Known rows, with every step that occurs:
n > m: [ 1  5  1 -4  0 17  3  3  0  4  3  9 -1  5  2  9  1  1 -8 -1 -4  4  5 -9
 12 -3  9]
m > k > s: [  3  -8   1 -19   4  28   3 -12  -3   3   8 -11  10 -12   6  13   0   1
  -6   1  -2   1  -3   9  -3   2  12]
c > s > k > m > n: [ -4  -1   0 -30  -9  14   3 -13  -1  -2  -9 -15   4  -1 -13  27  -2  -6
  -2  -6 -13 -16   3  -8   4 -15   5]
s > k: [  5  -5  -6  -9  -4  12  -6  -5  -5  -8  -4   0   5  -6   0   8  -3  -6
  -2  -6 -10   0  -1  16   0  -1  -9]
c > s > k: [  3   1  -9  -8 -15  14  -4 -14  -1  -5  -9  -3   8 -10  -9  15   1   6
   2  -5  -1 -11   2  -2  -7  -6  -6]
x > m > k > s: [  2  -5  -1 -29  -3  36   9  -4  -3   9   7 -17   5  -1  -2  20  -6   6
  -1  -6  -7   1  -8   7  10   1  19]
c > s > z > d: [ -1  -4  -1  -1 -11   9 -17 -25   2   9   6  13  -6   7  -6  12   4   3
   8  -7   6  -8  -4 -11 -10  -4  -5]
h > n > m > x: [ -5   8  -8 -18  -9   2 -13  14  -1   0  11  13   5  -3   6  24   9  -9
   8   4 -19   7   7   9  24 -15   2]
m > k: [  2 -13  -2 -13  -6  23  -3   1   4   3   4  -7   1  -4   5  13   5   6
  -1  -6  -2   3   5   7   3  -5  -1]
s > k > m: [  1  -5   7 -17  -3  17  -2  -2  -9   5 -12 -12  14   3  -3  21  -7  -7
  -7 -16 -19  -6   2  16   1  -7   4]
z > s: [  8  -1   3  -2  -6   5   5  -9   4  -1   5  -8   1   4 -11   4   6   1
  -4   6   0   4   9   8  -3   8  -2]
s > z: [  4  -6   3  -5   3  -3 -11 -13  -1   4   8  13   7  -2  -2   1   4 -10
   3  -5  -5   4  -4   5   2  -2   3]
n > h > x > m: [ 11 -16  -1  -6 -13   5   9  10  -2   0  12  -7   1   1  -3  21   2   3
   4  -2  -9  -9   3  24  18  -3  18]
m > k > s > z > d: [  6 -20   0 -18   5  33 -14 -31  -1  16  17   6   4   0   6  19  -1  -6
  -2  -9  -2   2  -9  12 -10  -3   1]
m > n > h > x: [  8 -13  -1 -10   0  -1   1   3   4 -11  16  -5  -4 -11   1  13   7 -11
  -1  15  -6  -4  11  16  14  -8   9]
c > s: [ -2   7  -3   0 -13   3   3  -5   2   0  -2  -2  -1  -1  -7   7   6  12
   3  -1   7 -11   2 -15  -5  -1   4]
s > z > d > c: [ -1  -8   7   9   9  -3 -17 -24  -3   6  18  24  -6   3   1   7  -3  -2
   3  -2  -4   1  -7   7   5   4  -4]
h > n: [ -2   0   3  -9   1  -8  -5   6  -3   0   7  -1   3  -7  -2   7   0  -3
  11   3  -7   7   3   6   4 -13  -2]
h > x > m > k > s > z: [ 14 -29  -4 -33 -12  35  -5 -14  -6  10  20  -9  17  -8  -5  36   4  -5
  -2  -8 -26   2 -19  29   7  -3  24]
k > s > z > d > c: [  0  -1   9   4  22   5 -10 -33  -8  10  21  20   5  -2  -2   9  -8  -9
   0  -1  -3   2 -13   7  -2  10   8]
q > m > n: [  4   7  -4 -22  -7   2   7 -10  14   1   8   0   2  13  -6   2  -7  -7
   3   9 -18  -2  -3 -17  11   3  -2]
d > c > s: [ -7   9   7  10  -1  -1   4  -8  -1  -3   2  10   1 -11 -10  10  -1  14
   5   3   3  -8   0 -12   8   8   6]
d > c > s > k > m > x: [ -9   5   2 -15 -16   7  -8  -4  -7  -2  -7   0  17  -9  -7  37  -4   4
   2 -12 -22 -16   0  15  13  -3   7]
k > m: [ -2   1  15  -8   2   3   2   5  -4  12  -3 -11   6  11  -2  10  -5   2
  -4  -8  -6  -4   2   3   1  -6  14]
x > m > k: [  0 -15  -4 -28 -17  28   4   6   4   6   2  -9  -4   4   1  20  -3  11
   4  -9  -7  -1  -4   4  17  -5   4]

Rows:
[  6 -14  14 -20   1  -1   6   5  -2   1  12 -13   2   2  -2  21   1 -10
  -5   5 -12  -8  15  16  15 -13  23]
k > m > n > h > x
[ -7   0  11 -23   6  -1   7  -1   1   5  -1 -12   0  10  -6   8  -1  -9
  -3  -1  -9  -2   1 -10   7 -10  14]
k > m > n
[  6   2   2 -15  -5   1   7  -8  11  -5  15   3   0   8   1  -1  -6  -4
   6   7 -11  -6  12 -12  19   2   7]
q > m > n > h
[  6 -13   2 -26   6  29 -10 -21  -4   8  15   5  16 -11   3  17   3  -9
  -5  -8 -10   5  -5  12  -4   1  14]
m > k > s > z
[  1  -8   6 -24  -6  32  -7   8  -1   8  15   4   2  -5   6  28   7   1
   3  -1 -13  11  15   1  20 -20   7]
h > n > m > k
[  3  -9   2 -15  -9  39  -2   2   4   6   7   3  -2   3   7  22   4   7
  -7  -5  -8   5  10  -5  14  -8   8]
n > m > k
[ -3   2  10   7   2  -3 -10 -21  -4   0  10  26   7 -13 -11  11   1   5
   5  -5  -7  -5  -3 -12   9   8  12]
d > c > s > z
[ -3   3  -9 -15  -9  11  -5   9   0   1   3  15   2   5   8  17   7  -4
  -3   1 -11   2   4   5  18  -4   5]
n > m > x
[  6 -11 -11 -28 -10   2   9   3   4  -3  12 -10  -6   4  -9  20   1  -5
   2  14 -18  -2 -10   4  20  -8   6]
h > x > m > n
[ 11 -17   0   7  -7   3   0   7  -1  -5  10  -3   2  -8   3  12   2   0
   0   3  -2  -7   9  25   6  -4  13]
n > h > x
[  8 -10   6 -23   5  44  -7 -18  -3  13  18  13  15  -6   5  26   7  -8
 -10  -8 -15   8   2   3   7   0  24]
n > m > k > s > z
[ 12  -6  -4  -9  -9  15  -2 -16   2  -3  -1 -10   6  -1 -10  12   0  -4
  -5   3  -8  -1   6  26  -5   8 -12]
z > s > k
[ -9   3  12 -24   2   8   2 -16  -3  -6  -4  -3  10  -8 -16  29  -6  -2
  -2  -1 -16  -9   2  -9  15  -6   9]
d > c > s > k > m > n
[ 10 -22   7 -28  -2  12   0  -3  -4  -6   6 -16  10  -4  -2  33  -2 -18
  -6  -3 -22 -11  11  31  14 -17  15]
s > k > m > n > h > x
[ -6  -2  10  -3  -7  20  -4 -20  -8  10  -2  -4   2   8  -9  34 -12  11
  -2 -13  -7 -17  -1   2   2  -4   1]
z > d > c > s > k > m
[  9 -10  16 -30  -2  13   9 -13   1  -8   8 -18   7   5 -10  21  -4 -15
  -7  -1 -16  -6  23  21  14  -5   7]
z > s > k > m > n > h
[ -6  -1   3 -18 -13  -4  -8  11  -6   8  -5  -8  10  10   2  17   0  -6
   1  -8 -11  -7  -1  17   6  -7   9]
k > m > x
[ -3  -6   3 -34   1   8   1  -9  -4  -2  -5 -14   6   1  -6  19  -7 -19
  -5  -7 -21   0   1   3   9 -13   4]
s > k > m > n
[  5  -8  -4 -27 -21  14  -7  -3  -6   1  -5 -17  17  10  -7  30   4 -10
  -6  -8 -25  -8   9  39   5  -1  -1]
z > s > k > m > x
[ -1   7   6  -5   2   4  -3   8  -2   4  11  10   3   2   1  17   1  -3
   6   3  -9   7  13  -4  16 -17   9]
h > n > m
[  0 -10  11 -30   5  10   4  -2  -4  -7  -1  -9   6  -2  -2  19  -7 -19
  -2  -6 -14  -8  13  12  14 -15   9]
s > k > m > n > h
